Known rows, with every step that occurs:
vevi > gomat > mobe > vuleb: [-17  11  10 -31  -3  13   3   7   3  -2 -10 -12 -13  10 -18 -18   5  12
  -5  14  14  20   3  18  -4 -27  10  19 -14 -14  -5  -7  11 -24 -15]
subab > meva > vevi > mobe > gomat > kesu: [ -3  23 -24   4  35  10 -20 -32  31  22   4  23 -10  33 -10   8 -14  13
 -30  11 -15   8  16  41 -17  -2 -32  14   7  -3  -6 -11  -3 -22 -42]
subab > meva > vevi > gomat > mobe: [  3   8 -13 -14  10  20 -25 -11  25  11 -14  19 -19  21  -7  -6  -3  23
 -38 -15   8  -4  -2  36 -12   5 -16  34  -7  -4   5   8   3 -19 -27]
vevi > meva: [ -4  -4   4  -7 -14  11   1 -19  11 -15   8 -11   4   9   8 -11   1   9
  -3  15   5   7  -8  -6   2   7   2 -11   9  15  -1  -1   3   5  22]
gomat > mobe > vuleb > subab > meva: [ -5  13  -2 -33   1   9  -2 -11  21 -25 -12  11  -8  36 -32  -7  18  57
 -19  -9  -5   2 -18  13 -26  -4  -7  14   8 -16  -4  -9  -2 -38 -22]
meva > vevi > mobe > vuleb > subab: [-33   8   9 -11  11 -11   3 -23   0  -7  11   0  -5  30 -14  -2  -6  52
 -10  18  -6  12   3  14 -24 -10 -13  13  13   6  -2  -8 -13 -23 -21]
subab > meva > vevi > mobe > vuleb > kesu: [-22  23  -2   2  13 -11 -20 -24   2  -7  -6  20   6  38  -3  -9  -4  48
 -20  27 -16   6 -19  27 -33 -10 -20  42   6  10   2 -22  -6 -42 -30]
nuvirad > mobe > vuleb > subab: [-25   2  14 -40   8   5   8   3 -11  -8  -6 -11   6  29 -25  -1   5  25
 -14  17  -1  11  -9  -1 -22  -5   2  -2   2 -15 -11   0  -6 -15  -6]
vuleb > subab > gomat > nuvirad > mobe: [  8  -8  13 -27  24  15  10  30   4   0  -2  -5  -3  11 -29  24 -19 -17
 -20  13  -5  -6   5   1 -19   3  -2  -3  -1  -9 -32  12  -7  -9 -41]
nuvirad > gomat > vevi > mobe > kesu: [-18   3  -3  -1  14  16 -12   5  -8  31  21 -10  -5   5  17 -10 -15 -19
  -7  42 -35  15  21  35  -7 -28  16   5  13 -12 -17 -15   2 -14 -24]
vuleb > subab > mobe > nuvirad > gomat: [  5  -3  -7  -7  13   3  16 -12   4  -6  -5   3 -41   2 -31  37  -7  -9
  -2   6   2   2  12   5   0 -15 -17 -15   9  -4 -33  -8  -3  -5 -50]
vevi > gomat > nuvirad: [ -3  -9  -6  -4   9  19  10  12   2  11 -14  -9 -19 -11  -7   4  -4 -32
  -4   3  14  12  16   8   7 -23  14  16  -3  -4  -6  12   1   9 -16]
meva > vevi > mobe: [-10   0   7   8  15  -3 -18 -15   5  14  11   3   0  19   2  -3 -17  19
 -13   6 -14  -2  12  16 -13  12  -9  18  12  10   6   1  -5  -5 -16]
vuleb > vevi > gomat: [ -2   2 -11   8  -2  -4  -5  -8   9   6  -3   0 -14  -3  27   3   1  -2
  -2 -12  19  10  -3  22   3  -5  -2  21 -14   3   1  10   0  -5 -11]
vevi > mobe > gomat > kesu: [ -9  16  -6  -6  30   0  -7 -16  16  23  13  -7  -8  12 -15   7 -20 -15
 -11  24 -25  19  31  20   2 -22  -9  -7  -1  -7 -17 -10  -1 -12 -43]
meva > vevi > gomat: [-13   2 -13  -1   3   1  -5  -5   2  13  -1   6 -15  -4   7   6  -9  -2
 -16   6  21   6   5  21   2 -12 -10  15 -14   9   3   5  -5   4 -10]
vevi > gomat > nuvirad > mobe > kesu: [-12  -4   0 -34  22  18   8  27 -20  33 -18 -14  -7  13 -12   5 -13 -57
 -29  30 -17  21  16  13   4 -29  15  15  -8  -7 -23   6  -3   0 -23]
vuleb > vevi: [  7   3   2  15   1  -6   0 -10   8  -4   0  14   1   8  21   1   5  12
   7 -10   5   1  -8  15  -6  18  -5  21   4   1  -2   5  -1  -8  -1]
nuvirad > gomat: [ -7   0   4   2   2  18  -2  -1  -2   3   1 -10 -10  -4  -1   5   2  -6
   4  17   9  -2   4   5  -2 -13   6   0   2  -8 -11   0  13   3 -14]
subab > mobe: [ 16   6  -6  -2   5  -9   0  -4   8   0   2   5  -4  15  -4   3   0  -9
   4   8 -21  -6   5   5  -3  20 -14  -6  -1   4  -7  -7   5 -11  -5]
vuleb > vevi > mobe > nuvirad > gomat: [  0  -8  12  28  20  11  -5 -22   8   5  -3   0 -24   6   9  12 -13   0
   1   3  14   9  11  26  -6  -6  -4  20  23 -10 -16   0   8  -8 -46]
gomat > kesu: [  2  11   0 -12  12   9   8  -6   9  19   2   0   4   7  -3  -2 -10  -4
  -3   6  -1   5   6   4   1 -13  -2   0  -6  -8 -10  -7  -7  -5 -17]
gomat > nuvirad > mobe > kesu: [ -2  -3  10 -26  25  20  13  24 -19  25 -18  -1   9  22 -19   5 -10 -43
 -22  29 -29  15  12   5  -4  -7  12  12  10  -9 -24   0  -8  -4 -13]
nuvirad > mobe: [ -3  -6  13 -20  14  10 -12  11  -7  13  -6  -9   9  19  -6  -5  -5  -7
 -18   5 -10  -2   1  -1 -11  14   5   0   2 -13  -7   8   3   1  -2]
nuvirad > gomat > vevi: [ -8  -4  -4   7   8  28  -2  11   0   6   8   1 -10 -10  16 -10   0  -7
   7  18   5   3   7  27 -10  -7  11   4  10 -21 -12  -2  12   4  -3]
mobe > vuleb: [-13   9   4  -7  -8   2  16  -1 -10 -14  -5  -2   6  10  -3 -12  13  16
  12  20  17  13  -8   4  -9  -9   1   8  -1  -6   1 -15   5 -13  12]
nuvirad > gomat > vevi > mobe: [-14  -8   4   8  15  24 -19   2   6  20  20 -14  -8   2  16 -18 -11   0
   2  21 -16   1  19  31 -16  -6  15   3  18 -22  -8  -4  13  -2 -18]
vuleb > subab > gomat: [  3   7  -3 -12  -2 -13   6   5   8 -15  16   1  -7  -6 -12  26 -13   9
  -8   4   6  -9  -5   2  -5  -8 -15 -17 -15  10 -17  -3 -10 -15 -32]
vuleb > subab > gomat > vevi: [  3   1 -14  -8   3  -3   6  18  11 -11  20  11  -9 -15   5   8 -15   5
  -4   9   2  -5  -2  24 -13   0  -9 -15 -10  -5 -17  -5 -11 -14 -20]
subab > meva: [ 11   4 -15   5  -2   4 -14  -8  14  -2  -9  11  -1  13   3   1  11  14
 -10 -14   5  -8 -17  10 -12   7 -11   4   4  -2   9  -4   5  -7  -2]
vuleb > meva: [ -5   2 -17  14  -8  13 -17  -1   9 -13  11   5   7   2  -4   0   5  16
  -4  -1 -13   7  -3   4  -9  15  -5   7   4  -6   5   0  -1  -1   9]
meva > vevi: [ -5   2  -2   6   6   3   1  -7   0   0   0  19  -2   9   3   3  -5  14
  -7   6   8  -1   1  13  -6  13 -13  18   3   9   0   1  -5   1  -1]
nuvirad > gomat > mobe > vuleb > subab: [-24  10  20 -33   4  21   9  -3   3 -16  -4  -9 -17  19 -38  -2   8  37
  -3  22   1  11   2   9 -16 -24   8  10   5 -22 -22  -6   4 -30 -33]
meva > vevi > gomat > mobe: [ -5   5   1 -19  10  12 -10  -1  12  13  -6   8 -19   8 -12  -3 -13  10
 -25  -3   7   5  13  25   0  -6  -5  26 -10  -1  -4  10   1 -10 -26]
mobe > nuvirad: [  5  -9  -3   6   6   1  15  -2  -6  -4 -15  12 -16 -11 -12  13  -6 -14
  -3  -7  22  11   4   4   7 -12  -8   1   7  -4  -8  -7  -3   7 -15]
subab > gomat > mobe > nuvirad: [ 26   2  12  -7  11  11  10  15  12  -8  -8  18 -18  -8 -26  13 -21 -12
  -9   0  21  -1   7  18   2  -4 -16   2  -8  -7 -25 -11   6 -20 -47]
subab > meva > vevi: [  7   7 -18   8   4   9 -12 -14  13   1  -9  28  -2  22   5   1   5  28
 -20 -10  10 -11 -14  22 -18  20 -25  20   9   6  10   0  -4  -8  -1]
vevi > mobe > vuleb: [-20   7  14  -4   2  -3  -2  -9  -3   0   5 -15   7  21  -3 -17   3  23
   8  22  -4  12   3   8 -15 -11   4   9   8  -4   4 -15   7 -19  -4]

Rows:
[  4  16   0  -8  -3  -9  15  -3  -1 -15  -1   5   0  24  -7  -6  14   6
  17  28  -2   7  -4   9 -12   9 -12   1   0  -1  -8 -23  10 -22   4] | subab > mobe > vuleb
[ -3  -4   1  13  31  12   2   0   9   7  -3  -5 -18   3 -25  11 -10 -31
  -4  17 -26  19  35  15  -1  -9   2   7  19  -6 -15   4   4  -5 -31] | vevi > mobe > gomat > nuvirad
[ 22   0   7   6   9  16  18  23   7  -6  -4   7  -2  -9  -8  13 -12 -26
   7  19  11  -5   6   8  -5  -2  -4   5  -1   2 -19  -2   5  -6 -22] | subab > gomat > nuvirad
[  3  -6   1 -17  12  15   0   3   7   8 -20  -1 -34 -11 -26   6 -14 -16
 -21 -13  24  17  16  16  14 -25   3  13  -7 -14 -12   2   2  -5 -42] | vevi > gomat > mobe > nuvirad
[ 22  -3  -7   5  11  -6  15  -5   4  -6 -13  15 -20   7 -17  17  -7 -21
   3   0   5   4  10   8   3   7 -21  -6   6   0 -16 -13   0  -3 -21] | subab > mobe > nuvirad
[-19  10  -6 -14   2  -4 -12 -24  14 -11   3  -8  -3  36 -14  -4  11  52
 -13   0 -10   4 -15  14 -30 -10 -10   6  12  -7   8 -11  -4 -33 -21] | vevi > mobe > vuleb > subab > meva
[ 13  -6  13 -11  13  14   8   1   6  -3 -20  13 -21   0 -30   4  -9  -4
 -12 -14   7   8  14   8   4  -3  -3  10  10 -14 -15  -2  -2  -8 -33] | gomat > mobe > nuvirad
[-23  11 -15   9   6  -2 -25 -15   2  10  23  14  12  27   0   4 -16  18
 -26  26 -44  18  11  26 -15   4 -16  22  11  13  -1 -13 -14 -17 -14] | vuleb > meva > vevi > mobe > kesu
[-25   8  -1  11  -4   9 -20  -9   8 -17  18  -9  14  22  -7 -16   7  40
   1  20 -17  20   0  11 -24   2   0  14  12 -10   9 -15   8 -21   3] | vevi > mobe > vuleb > meva
[-15  -2   7  -5  11  41   6  20  -3 -15 -12   1  19  29 -27 -15  12   7
  -5  25  -6  22   1   7 -29  15  10  27  20 -28 -10  -1   7  -3  12] | gomat > nuvirad > mobe > vuleb > meva
[ 10   1 -16  -7  16  22 -12 -12  21   8 -30  29 -36  10 -21   7  -9  10
 -41 -23  33   6   2  37  -4  -5 -23  34   0  -8  -2   1   0 -12 -42] | subab > meva > vevi > gomat > mobe > nuvirad
[  5  -3 -24   8  14  26   0  -2  17  12 -22  21 -21  10  -2   5   2  -4
 -24  -8  23   2  -1  31 -13  -3 -11  36   6   1   4  11  -3   3 -16] | subab > meva > vevi > gomat > nuvirad
[  5   5 -11 -16   6 -18   6 -12  12  -7   8   1 -15  17 -19  21  -3   9
  -5  -3 -27  -7   4  -1  -4  11 -16 -15  -1   5 -14  -1 -11 -13 -22] | vuleb > subab > mobe
[-20  12 -12   8 -14  14   0  -2   1 -29   5   5  12  13  -7 -13  19  34
   7  19   3  21 -12   8 -18   4  -3  12   5 -10   5 -14   4 -13  21] | mobe > vuleb > meva
[ -6   1  12  -1  27  25   3 -19   7  29  -1 -12 -19   5 -16  10 -27 -14
  -8  18   8  13  26  15   0 -36   0   1  12 -20 -25 -14   4  -4 -61] | vevi > mobe > nuvirad > gomat > kesu
[ 16  -1  -2   8  14  13  12  -7   1   1  -9   7 -32   2 -18  20  -5 -26
   6  15  11   2  13  12   4  -3 -14  -6  10  -6 -28 -12  12  -2 -35] | subab > mobe > nuvirad > gomat
[-23  -3   9 -22  24  30  17  17 -12  13 -25   1  -6  24 -16  -7  -3 -11
 -18  32  27  21   8  24 -20  -6   6  38   1 -13 -12   7   2   0  -6] | meva > vevi > gomat > nuvirad > mobe > vuleb
[  1   4   8  -5   9  39   7  33   2 -20  -2   3  20  20 -24  -4   0  -1
  -4  40   7  12  -4  16 -33  15  -4  21   3 -22 -22  -8  13 -17  -4] | subab > gomat > nuvirad > mobe > vuleb > meva
[-26   8   0  -6   7  27 -11   5  -5 -14   0  18  21  37 -13 -16   6  39
 -17  26   4  17  -8  21 -34  28 -13  30  10 -14  -3  -6   1  -9  18] | nuvirad > mobe > vuleb > meva > vevi
[ -5  13  -1 -28  34  17  -1   3   3  23  -5  -1  -1  19 -23   8 -15 -28
 -21  27 -13  20  19  15  -2 -10  -7  -8  -9 -22 -27   1   0  -4 -27] | nuvirad > mobe > gomat > kesu
[ -4   2 -24   9  15   7   3  10   4  -7   5  18 -15 -14   4  -2   0 -21
   2  16  -3  22  16  34   0  -2  -2  -4   4 -15 -10  -5   1   2   2] | mobe > gomat > vevi
[  0   4  10  15  30  17   4 -27  15  23  -2   0 -18  13   8  10 -22  -2
  -3   9  13  15  19  30  -7 -19  -7  22  17 -18 -27  -7   1 -13 -63] | vuleb > vevi > mobe > nuvirad > gomat > kesu
[-13  11  24 -18   3  32   6   4  -2  -8  -8  -5  -6  17 -22 -17  10  21
   6  29   8  11   2  14 -12 -17  12  17   6 -23 -17 -10  21 -25 -21] | nuvirad > gomat > mobe > vuleb
[ -8  -2 -20   2   0  20   2  -7  12 -21  13   5 -10  -6  11 -11   1 -11
  -1  30   0  28   7  27   2   3  -1 -17  14  -1 -10  -8   3   6  24] | mobe > gomat > vevi > meva
[ -6  19 -19  12  -5   7   0 -12  10 -27  10  29   6  35  -8  -4  13  37
   4  29  -9  12  -4  25 -27  32 -30  23   7   3  -4 -22   2 -19  13] | subab > mobe > vuleb > meva > vevi
[-15  16   1  -2   0  27  -8  -3  13 -25   1  27   8  30 -23 -18   9  55
 -10  14  -5  18  -2  26 -27  23 -11  40  12 -14  -1  -9   2 -26   3] | gomat > mobe > vuleb > meva > vevi
[ -2  -9  -5  -3  -8  21   2  -7  14 -14  14   0   5   2  24 -27  -1   8
   1  15   5  11  -4  15  -7  14  11  -8  18   1   0  -5   0   5  34] | gomat > vevi > meva
[-26  13  20 -29  14  -2  -1  12 -23  -5 -17  -4  16  22 -16 -11  -5   5
 -11  39 -15  14 -15  -3 -19 -16   5  20  -9  -8 -18 -11  -2 -24 -12] | nuvirad > mobe > vuleb > kesu
[ 14  -8  -2  15  17   5  -2  14   8   4  12  11 -14 -15   6   2 -30 -16
  -2  12  13   5  15  39  -9  -3  -7  -3   6 -10 -17 -19   3  -8 -36] | subab > gomat > vevi > mobe > nuvirad
[-11  13  -2   4   6   5 -15 -23  12  -2  -1  16   4  42   1 -14   6  50
 -12  12   6   1 -11  30 -34  10 -21  31  18   1  14 -16   4 -28  -7] | subab > meva > vevi > mobe > vuleb
[-10  11  15 -40   7  -2   9  17  -7 -17   4  -8   6  21 -24   8  -5  17
 -11  31  13   1 -14   5 -25  -5 -10 -10 -16  -9 -24  -9   2 -24 -22] | nuvirad > mobe > vuleb > subab > gomat
[ -2   8 -28   0   1   7 -17 -13  14  11  -8  16 -17  11  10   5   3  14
 -28 -11  24  -3 -10  31 -10  -3 -20  21 -10   6  11   4   0  -5 -10] | subab > meva > vevi > gomat
[  0  -3  24  -5  21  21  21  12  -6  -6 -24   9  11  34  -1 -15  12   5
   7  16  12  18  -4  17 -26  22   8  42  21 -21 -14   6   3 -14   3] | gomat > nuvirad > mobe > vuleb > vevi
[ 16  -7 -11  10  18  23  14   4   5   1  -4  18 -31  -5   0   5  -6 -28
   9  20   9   7  17  33  -5   3  -8  -3  17 -22 -28 -18  10   2 -22] | subab > mobe > nuvirad > gomat > vevi
[-20   8   7 -19   4   7   1   4  -6   5 -12  -8   1  25  17 -13   7   8
  -6  13  28  19 -12  26 -15  -1   3  30 -11 -13  -8   4  10 -17   1] | nuvirad > mobe > vuleb > vevi > gomat
[ -4   5 -24  -3   6  -1  -9 -22  19  -9  -4  27 -12  22  -9  16   4  44
 -28 -18   3 -10 -16  17 -20  11 -27  12  10   7   4   5 -18 -11 -17] | vuleb > subab > meva > vevi
[ -5   0  -2 -18  23  11   7  16 -11  31 -20  -1  -6  21   9   6  -9 -46
 -23  18  -8  24  10  27  -2 -10  10  38  -4  -6 -23  12  -7 -10 -23] | vuleb > vevi > gomat > nuvirad > mobe > kesu
[ -9   2  -2 -16  24   8 -10  10  -6   6  -5  -4  -6  12 -21   9  -5 -25
 -20  18 -10  12  14  12  -3   4  -5  -8  -3 -13 -18   8   7   1 -11] | nuvirad > mobe > gomat
[  3  -6 -11 -14  28  36 -12   9  11  24 -27  12 -12  28  -9   1  -3 -10
 -39  -2  14  -2   2  32 -22  13  -6  37   5 -13  -3  19   2   3 -16] | subab > meva > vevi > gomat > nuvirad > mobe
[  4  -1   4  10 -13   5   2 -28  19 -20   7   2   6  17  29 -10   4  22
   3   3  13   9 -16   8  -4  25  -4   7  14  18  -2   4   0  -5  20] | vuleb > vevi > meva
[-10  -5 -12  28  15  13 -18 -19  12  -3   7  21  -8  12 -15   9 -19  26
 -21  -4  -3  15  14  25 -14  15 -22  25  24  -2   2  -7  -9   1 -23] | vuleb > meva > vevi > mobe > nuvirad
[  2  12  -4  -4   9  -7  -7  19  -2  19  28   2   6   1  21  -3 -28 -22
  -8  38 -28   7  12  40 -10 -14  -5  -5  -6   3 -17 -25  -2 -28 -27] | subab > gomat > vevi > mobe > kesu
[  4  -1 -10   9  23  16  19  10   3  -6 -13  10 -19  -7 -25  16   1 -37
   1  17  -4  22  24  12   6 -11   0   6  10  -7 -17   3   2   5 -14] | mobe > gomat > nuvirad
